Each row was made from one path, in order. Every step used is in the known rows, and no mark comes twice. Write each row's path.
Known rows:
lede > rigak > nubur > zirul: [ -1  12 -10   0  28  -9 -23  -4  21  -7  19  24 -15  -4  -1  18  15 -34
  -8  14]
gagusu > zirul > nubur: [-12  18 -23  -5  23  10 -28  27  16  -4   9  25 -27 -12  20  16   7 -20
  -2  70]
rigak > nubur > zirul > lede > berimuf: [ 10  16 -13 -12  23  18 -26   5  33  -4  21  28 -22   1  -8  33   1 -40
 -17  41]
rigak > nubur > zirul > gagusu > berimuf: [  5  15 -18 -12  19   3 -33  33  32  -2  12  41 -19  -3 -12  23  -2 -44
 -13  61]
gagusu > berimuf > lede > rigak > nubur: [ -3  16 -16  -6  19 -10 -36  -7  19  -4  32  20 -31 -18  21  31 -15 -35
 -13  -4]
gagusu > rigak > lede > zirul > nubur: [-14  34 -18 -13  27  17 -32  -3   9  -4  25  16 -36 -10  20  28   5 -36
   1  64]
lede > berimuf > gagusu: [  0  -7 -16 -16  17  21 -32  -7  32   3  35   6 -30 -15   5  31   1  -4
  -1   6]
zirul > gagusu > berimuf > lede > rigak: [ -8   6 -15 -17  11 -29 -52  19  18  -7  18  20 -27 -17  -1  29  -7 -29
 -10  50]
lede > zirul: [-10  12 -18  -8  21  24 -26 -54  19   3  14   7 -26 -10   4  17   9 -15
   0 -34]
rigak > lede > zirul: [-11  24 -12 -16  22  13 -20 -37  18   2  23  14 -33 -11  12  30  14 -26
   3  16]
nubur > zirul > lede > berimuf > gagusu: [ -2   3 -14 -13  15  10 -25 -20  33   0  22  27 -31  -4  -9  36   9 -18
 -21  46]
zirul > gagusu > berimuf > lede: [ -4   6 -18 -22   9 -16 -51  26  21  -4  15  22 -29 -15   0  29 -15 -27
 -11  47]
zirul > lede: [ -4  11 -11 -26  18   1 -41  -4  19 -10  12  11 -29  -3   7  33  -7 -22
 -20  38]
rigak > nubur: [  6  14 -15 -15  27  16 -29  23  26  -4  17  17 -18  -2   8  21 -12 -31
  -3   4]
nubur > zirul > gagusu > berimuf: [ -5   1 -19 -12  12  -5 -37  10  29  -1   5  40 -25  -7 -15  19  11 -32
 -20  62]
lede > rigak > nubur: [ -2  12  -9  -6  30 -10 -31   3  17  -9  22  12 -17  -8   8  21   6 -31
  -2   7]
gagusu > rigak > nubur > zirul > lede: [ -5  28 -17 -11  25  18 -32  17  19  -8  18  31 -27   4  13  28  -7 -47
 -13  47]
lede > berimuf > gagusu > zirul > nubur: [ -7   4 -21  -9  17  19 -29  11  27   3  33  16 -32 -20  11  30   5  -7
   2  54]
rigak > lede > zirul > gagusu: [-12  23 -11 -23  18   0 -30 -16  18  -1  19  16 -31 -12  -4  31  14 -27
   5  54]
zirul > lede > rigak: [ -9  13  -6 -19  22 -19 -42 -17  13 -13  17   6 -26  -6   7  33   3 -24
 -18  40]
lede > rigak > nubur > zirul > gagusu: [ -2  10  -9  -4  25 -20 -30  12  22  -9  15  26 -13  -4 -12  20  15 -37
  -6  45]
nubur > zirul: [ -2  -1 -17  -6  20  14 -19 -16  28   0   6  29 -22   0  -3  14  14 -20
 -16   2]
berimuf > gagusu > zirul > lede > rigak > nubur: [-21  23 -14 -15  18 -10 -24  12  21  -4  29  26 -33 -13  22  36  -4 -16
   1  64]

Which path is each row?
[  6  17 -18  -9  17  -2 -30  29  30  -2  15  40 -22  -4  -9  27 -10 -42
 -11  45]	rigak > nubur > zirul > gagusu > berimuf > lede
[ -5  29 -18 -11  17   4 -31  -9  14  -1  22  15 -27 -10   2  29 -16 -28
   7 -14]	berimuf > lede > zirul > gagusu > rigak > nubur
[-10  17 -19 -18  22  13 -30  31  23  -3  29  22 -30  -8  20  28 -19 -20
   5  30]	berimuf > gagusu > rigak > nubur
[ -3  14 -14 -16  14 -27 -49  32  20  -8  21  23 -24 -16  -2  31 -13 -36
  -8  54]	zirul > gagusu > berimuf > lede > rigak > nubur
[-17  12 -22 -11  18   3 -22  31  24   0  20  28 -32 -16  17  23  -3  -4
   4  70]	berimuf > gagusu > zirul > nubur
[  0  27 -17 -11  25  26 -34  11  21  -6  27  27 -28   1   9  32  -3 -47
 -14  46]	gagusu > rigak > nubur > zirul > lede > berimuf
[-10  22 -18 -12  14   2 -32 -21  12  -1  19  11 -29 -12   3  27 -11 -21
   5 -17]	berimuf > lede > zirul > gagusu > rigak
[ -8   9 -17  -6  17 -12 -38 -19  17  -4  29  17 -33 -20  25  29  -9 -27
 -15 -10]	gagusu > berimuf > lede > rigak
[-24  24 -13 -11  20 -10 -31 -12  11  -9  17  19 -30 -10  28  31  13 -26
  -9  54]	gagusu > zirul > lede > rigak
[-11  27 -18 -14  21  14 -39  -6  15  -1  16  16 -23  -8  -5  21   0 -35
   6  26]	lede > zirul > gagusu > rigak > nubur
[  0  14 -10  -5  20 -26 -25   6  19  -7  21  20 -19  -7  -4  29  -3 -29
  -2   7]	berimuf > lede > rigak > nubur > zirul > gagusu
[ -3  12 -12  -3  23 -21 -36  11  22  -7  19  30 -18  -9  -7  22  13 -42
 -11  52]	lede > rigak > nubur > zirul > gagusu > berimuf
[-21  10 -20 -13  15   7 -20   8  25   2  22  25 -33 -14  28  25  -1  -3
   7  30]	berimuf > gagusu > zirul
[ -9  21 -17 -17  19   9 -28  23  26  -4  27  33 -33  -3  10  34 -15 -26
  -5  56]	berimuf > gagusu > rigak > nubur > zirul > lede
[ -4   3 -19 -10  10  -9 -34   5  28  -1   8  39 -27  -8 -12  24   3 -30
 -19  46]	nubur > zirul > gagusu > berimuf > lede
[ -2   9 -18 -14  21  27 -35  10  28   1  41  12 -31 -12  13  34  -7 -19
   2  20]	lede > berimuf > gagusu > rigak > nubur
[ -5   7 -11  -6  20 -17 -26 -21  13  -7  23   5 -24 -12  16  26  -5 -14
  -3 -37]	berimuf > lede > rigak
[  1   3 -14 -12  17  15 -29 -26  29  -3  16  24 -28  -1  -9  32  14 -27
 -26  39]	nubur > zirul > lede > berimuf
[  1  14 -11   0  22 -14 -17 -11  19  -6  24  19 -21  -7   8  28  -3 -27
  -4 -24]	berimuf > lede > rigak > nubur > zirul
[-10  14 -15 -16  16  -4 -32  21  20  -5   9  37 -26   0  -7  24  17 -36
 -10  86]	nubur > zirul > gagusu > rigak > lede
[ -9  17 -13 -28  17  -2 -49  38  15  -7  23  15 -29  -8   1  33   6 -36
  -1  94]	zirul > gagusu > rigak > lede > berimuf
